Known rows, with every way that one mark hangs from another
R(E(F(B)) M(U)): [ 0.29 -1.18  4.13  0.37  0.89  0.99  1.96 -1.22 -1.96  1.22  1.03 -1.00
 -1.15  0.86 -0.66  0.59 -3.40 -0.48 -0.66  2.50 -1.18  0.93 -1.89  3.77]
Y(R(M(U))): [-1.32 -1.46  2.42 -0.32 -1.03  0.01 -1.34 -1.61  0.03  1.71 -2.13 -0.76
  0.38  1.53 -1.22  0.25 -2.08 -0.75  0.09  0.44 -0.29  1.22 -1.18 -0.02]
Y(R(E(F))): [ 0.44 -2.57  2.58 -1.69 -0.70  0.65  0.52 -0.23 -0.11  0.45 -1.47  0.12
  0.73  0.80  0.23 -1.21 -1.86  0.47  1.09  1.07 -0.07  0.96 -1.40  1.34]
W(F(B E)): [ 0.52  0.03  1.73  0.39 -0.95  1.23  1.49 -1.07 -1.52  0.80  0.44 -0.97
  0.72 -0.79  3.30 -1.43  0.67  1.62  0.93  1.90 -2.01 -0.18  0.82  1.29]
Y(F(A B M(U)) R(E)): [-1.14 -1.68  6.69 -2.88 -2.67  0.57  1.00 -2.80 -0.70  1.49 -2.89 -2.34
 -0.08  0.55  1.14  0.20 -2.48  2.20 -1.09  1.97 -1.69  1.13  0.02  1.76]
R(E(F(A)) M(U)): [ 0.93 -1.09  4.51  0.70  0.53  0.74  1.40 -0.34 -1.83  1.11  0.64  0.07
  0.00  1.43 -1.82  0.26 -3.98 -1.16 -0.49  1.73 -0.64  0.02 -1.02  3.50]
B(F(A E M(U)) R): [ 1.35  1.64  3.97 -2.32 -3.87 -0.99  3.21 -0.01 -1.37  0.55 -1.76  0.40
  2.67  0.62  2.26  1.00 -4.25  1.98  2.47  2.87 -1.31  1.15  2.05 -0.24]
Z(F(A B E)): [ 0.15  0.91  4.36 -1.28 -0.94  0.30  1.96 -0.18 -0.63 -0.40  0.18 -1.14
  0.32 -0.11  2.17 -1.15 -1.13  1.71 -1.30  1.13 -2.15 -2.14  1.27  1.66]
W(F(A)): [ 1.15 -0.57  1.09  1.15 -1.15  1.10 -0.31 -0.82 -1.17  0.74  0.07 -0.05
  1.13 -0.26  0.34 -1.54 -0.14  0.79  1.93  0.28 -0.52 -1.82  1.58  0.29]
F(E): [ 0.42  0.94  1.31 -0.31 -0.19 -0.04  1.20  0.89 -0.13 -0.07 -0.19  0.32
  1.13  0.10  1.77 -0.29 -0.07  0.23 -0.94  0.94 -1.14  0.58  0.21  0.75]
E(F(A(R) B)): [ 1.79 -0.70  1.63  0.21 -1.39  1.50  1.24  0.32 -2.42 -0.77  0.52 -0.23
 -1.09 -0.83  2.00 -0.71 -1.11  1.71  0.45  2.09 -1.47 -0.09  1.23  1.09]
R(E(F(A B)) M(U)): [ 0.65 -0.99  5.17  0.53  0.14  0.93  2.20 -0.81 -2.21  0.95  0.98 -0.81
 -0.58  1.18 -0.82  0.79 -3.60 -0.32 -0.62  2.49 -1.28  0.14 -0.75  3.74]
F(A E M): [ 0.16  1.12  4.70 -0.28 -0.68  0.48  2.77  0.64 -1.08 -0.42 -0.64 -0.01
  0.87  0.93  3.51 -0.30 -0.15  0.85 -1.63  1.91 -2.17  0.17  2.84  1.59]
W(F(A M(U))): [ 0.60 -0.17  3.07  0.91 -0.74  0.83  0.41 -2.04 -1.98  1.09 -0.75 -0.77
  0.46  0.11  1.21 -1.07 -0.88  0.80  1.71  1.35 -1.53 -0.85  1.76  1.59]
U(M): [-0.62  0.42  0.08 -0.40 -1.60 -0.09  0.02 -0.77  0.15  0.39 -0.66 -0.58
 -1.55  0.53 -0.31  0.49  0.91  0.14 -0.92 -0.22  0.13 -1.03 -1.28 -0.69]
B(R(E)): [ 0.79 -1.17  0.44 -2.32 -1.37  0.40  2.50  1.21  0.23 -0.12 -0.04 -0.03
  0.34  0.68  0.47  0.67 -2.77 -0.36  1.12  0.70  0.25  0.62 -0.39  0.63]
Y(F R): [-1.19 -2.00  1.54 -1.58 -2.44  0.41 -2.21 -2.09  0.67  1.63 -3.01 -0.98
  0.72  0.00 -0.71 -1.57 -1.18  1.37 -0.06 -0.12  0.29  1.15 -1.18 -1.32]
Z(F(A B E M(U)) R): [-0.03  0.22  6.78 -2.23  0.45  0.59  2.21 -1.56 -1.74 -1.05 -0.32 -2.24
 -0.74  0.27  3.61 -0.27 -2.37  1.98 -1.37  2.36 -2.44 -1.50  0.75  2.84]
F(M(U)): [-0.59  0.62  2.45 -0.20  0.51 -0.13  0.86 -1.63 -1.12  0.43 -1.12 -0.86
 -0.88  0.39  1.14  0.59 -0.96 -0.08 -0.38  1.36 -1.30  1.16  0.23  1.62]
B(F(A E) R(M)): [ 1.07  0.57  2.76 -1.25 -4.12 -0.36  2.28  0.93 -0.55  0.91 -0.43  0.89
  2.75  1.17  0.50  0.67 -4.15  1.37  1.57  1.75 -0.24  0.50  1.60 -1.17]
W(F(A B M)): [ 0.08 -0.55  3.36  0.72 -1.07  1.60  1.49 -1.98 -2.12  0.54  0.14 -1.43
 -0.51 -0.17  3.22 -1.15  0.66  2.02  1.05  2.07 -1.87 -0.89  2.70  1.33]
A(F(E)): [ 1.11  0.59  0.08  0.01  0.01 -0.38  1.64  2.51 -0.18 -0.48 -0.31  0.16
  1.16 -1.38  1.66  0.11 -0.29  2.06 -1.90  0.84 -0.86  0.05 -0.54  0.98]
B(F(A) R(E M(U))): [ 1.25 -0.23  3.38 -1.98 -3.35 -0.65  2.47  0.27 -0.56  1.35 -0.35  0.49
  2.10  1.26 -1.75  1.99 -6.03  0.61  2.00  1.46  0.29  0.11  0.07  0.17]
A(F(B M) R(E)): [ 1.24 -1.74  0.85 -2.22  0.07  1.17  3.77  2.67 -0.89 -1.02  0.43 -0.95
 -2.62 -2.16  3.62  1.37 -1.04  3.20 -4.18  1.26 -2.25  0.62 -1.00  2.85]

Rows
[ 1.06 -0.94  3.66 -0.66 -1.18  1.73  2.25 -1.31 -2.46  0.60 -0.02 -1.40
 -1.01 -0.72  2.89 -0.07 -1.30  1.61  0.07  2.03 -2.71 -0.58  1.40  2.68] -> W(F(A(R(E)) B M(U)))
[ 0.97  1.45  2.74 -2.60 -3.10 -1.02  3.06 -0.40 -1.00  0.73 -1.63  0.17
  1.93  0.27  2.40  0.62 -3.98  1.87  2.31  2.84 -1.12  2.18  0.67 -0.15] -> B(F(E M(U)) R)
[-0.37  0.26  4.42 -1.60 -3.15  1.03  2.55 -1.11 -1.28  0.47 -1.28 -1.75
  0.15  0.04  3.67 -0.46 -1.47  2.51 -1.38  2.72 -2.02  1.20  2.14  0.35] -> Y(F(A B(R) E M))
[-0.21  1.51  3.80 -0.56  0.21 -0.24  2.19 -0.75 -1.32  0.38 -1.32 -0.65
  0.36  0.50  2.96  0.18 -0.92  0.14 -1.27  2.35 -2.39  1.72  0.43  2.33] -> F(E M(U))
[-0.84  0.87  4.19 -0.88 -0.16  0.63  3.63 -0.58 -1.37 -0.28 -0.02 -1.36
 -0.90  0.16  5.52  0.17  0.90  1.77 -2.10  3.07 -2.93  1.66  1.59  2.08] -> F(B E M)
[ 0.89  1.49  4.10 -1.05 -1.99 -0.54  2.38  0.15 -0.96  0.24 -0.71  0.91
  2.05  0.12  2.19 -0.10 -1.32  2.59  0.21  1.96 -1.30  0.28  2.14  0.22] -> B(F(A E M))
[-0.03 -1.60  4.91 -2.94  2.22  0.54  1.34 -1.46 -0.53 -0.64 -0.11 -1.47
 -1.59  0.21  0.73 -0.63 -3.46  0.63 -1.17  0.61 -0.62 -1.24 -1.95  3.43] -> Z(F(M(U)) R(E))
[-0.22 -0.34  2.64 -0.22 -2.65  0.85  2.24 -0.04 -1.15  0.09  0.35 -1.31
 -0.38  1.13  1.46  1.51 -1.67  0.69  0.36  1.75 -0.79 -0.19  2.40 -0.23] -> F(A B(R(M)))
[ 0.65 -0.53  0.96 -0.83 -0.90  0.00  2.84  1.15 -0.74  0.26  0.12 -1.46
 -0.55 -0.76  0.84  2.12 -2.70  1.94 -1.04  1.84 -0.71  0.58 -1.10  1.67] -> A(F(B(R(E M(U)))))
[ 1.01  0.09  3.93 -0.10 -1.73  0.95  2.71 -1.52 -3.18 -0.23 -0.62 -1.29
 -0.76  0.41  2.83 -0.13 -2.66  1.36  2.22  4.00 -1.71  1.08  1.96  1.78] -> E(F(A B(R) M(U)))
[ 1.07  0.47  0.33 -1.11 -1.73  0.06  3.35  2.32 -0.62 -0.61 -0.18 -0.89
  0.63 -1.35  3.49  0.98 -1.00  2.92 -0.99  2.21 -1.38  0.79  0.18  0.85] -> A(F(B(R) E))
[ 1.21 -0.24  2.95  0.45 -1.98  1.65  1.31 -0.42 -2.26  1.06  0.24 -1.02
  0.51 -0.61  2.50 -0.42 -1.17  1.23 -0.39  1.73 -2.86 -0.65  1.21  1.75] -> W(F(A(R(M(U))) B E))
[ 0.16  0.56  2.72 -0.48 -2.00  0.32 -0.07 -0.23 -0.39  0.73 -1.12 -0.35
  1.56 -0.38  0.31 -1.01 -1.09  1.33 -1.54  0.52 -0.73 -0.10  0.80  0.01] -> Y(F(A E))
[ 1.01 -0.58  3.54 -0.19 -1.59  2.14  2.52 -0.37 -2.34  0.17  0.14 -0.95
 -0.31 -0.82  5.18 -1.30  0.26  2.35 -0.67  2.39 -3.29 -0.26  2.51  1.94] -> W(F(A(R) B E M))
[ 0.85 -0.54  2.19 -2.24 -2.66 -0.65  2.16 -0.21 -0.32  1.59 -0.21  0.30
  1.49  0.94 -1.59  1.70 -5.65  0.47  1.96  1.45  0.44  1.13 -1.22  0.22] -> B(F R(E M(U)))
[ 0.96 -0.55  3.14  1.09 -0.11  1.14  1.24 -0.65 -2.37 -0.46 -0.22  0.15
 -0.42  0.54  1.86 -1.77 -0.89  0.91  0.94  2.27 -0.88  0.15  1.79  1.59] -> E(F(A M))
[ 0.29  1.10  4.35 -0.65 -3.00  0.42  3.34  0.34 -1.56  0.28 -0.21 -1.44
  0.98  1.24  2.75  1.75 -2.60  0.58 -0.20  2.95 -2.18  0.53  2.19  0.89] -> F(A B(R(M(U))) E)
[-0.78 -0.31  2.20 -1.42 -1.35  0.97  3.28 -1.12 -1.19 -0.26 -0.23 -1.88
 -1.85  0.48  4.26  0.67 -0.54  1.51  0.28  2.75 -1.47  1.69  1.72  0.63] -> F(B(R) M)
[ 0.14 -0.29  3.89 -1.06 -2.32  0.59  3.11 -0.03 -1.16  0.34  0.31 -1.51
 -0.20  1.30  0.74  2.42 -3.24  0.23  0.12  2.13 -1.13 -0.11  1.31  1.31] -> F(A B(R(E M(U))))
[ 1.05 -0.16  2.40 -0.04 -1.40  0.98  1.45  2.24 -0.72 -0.24  0.15  0.52
  0.59  0.40  1.57  0.29 -1.49  0.03 -2.95  0.43 -1.95 -0.21  1.25  0.84] -> F(A(R(M)) E)
[ 1.21  0.22  1.25 -1.45 -0.61  0.52  3.25  2.15 -1.72 -0.66 -0.73 -1.24
 -1.47 -2.35  4.53  1.44 -1.14  3.08 -3.99  2.25 -3.41  1.50 -0.51  2.43] -> A(F(B E M(U)) R)
[ 0.46 -0.14  2.00 -1.60 -0.69 -0.02  3.88  0.76 -1.23 -0.27 -0.62 -1.80
 -1.01 -1.04  2.84  1.93 -2.27  2.71 -0.91  2.65 -1.56  1.11 -0.38  2.32] -> A(F(B(R(E)) M(U)))
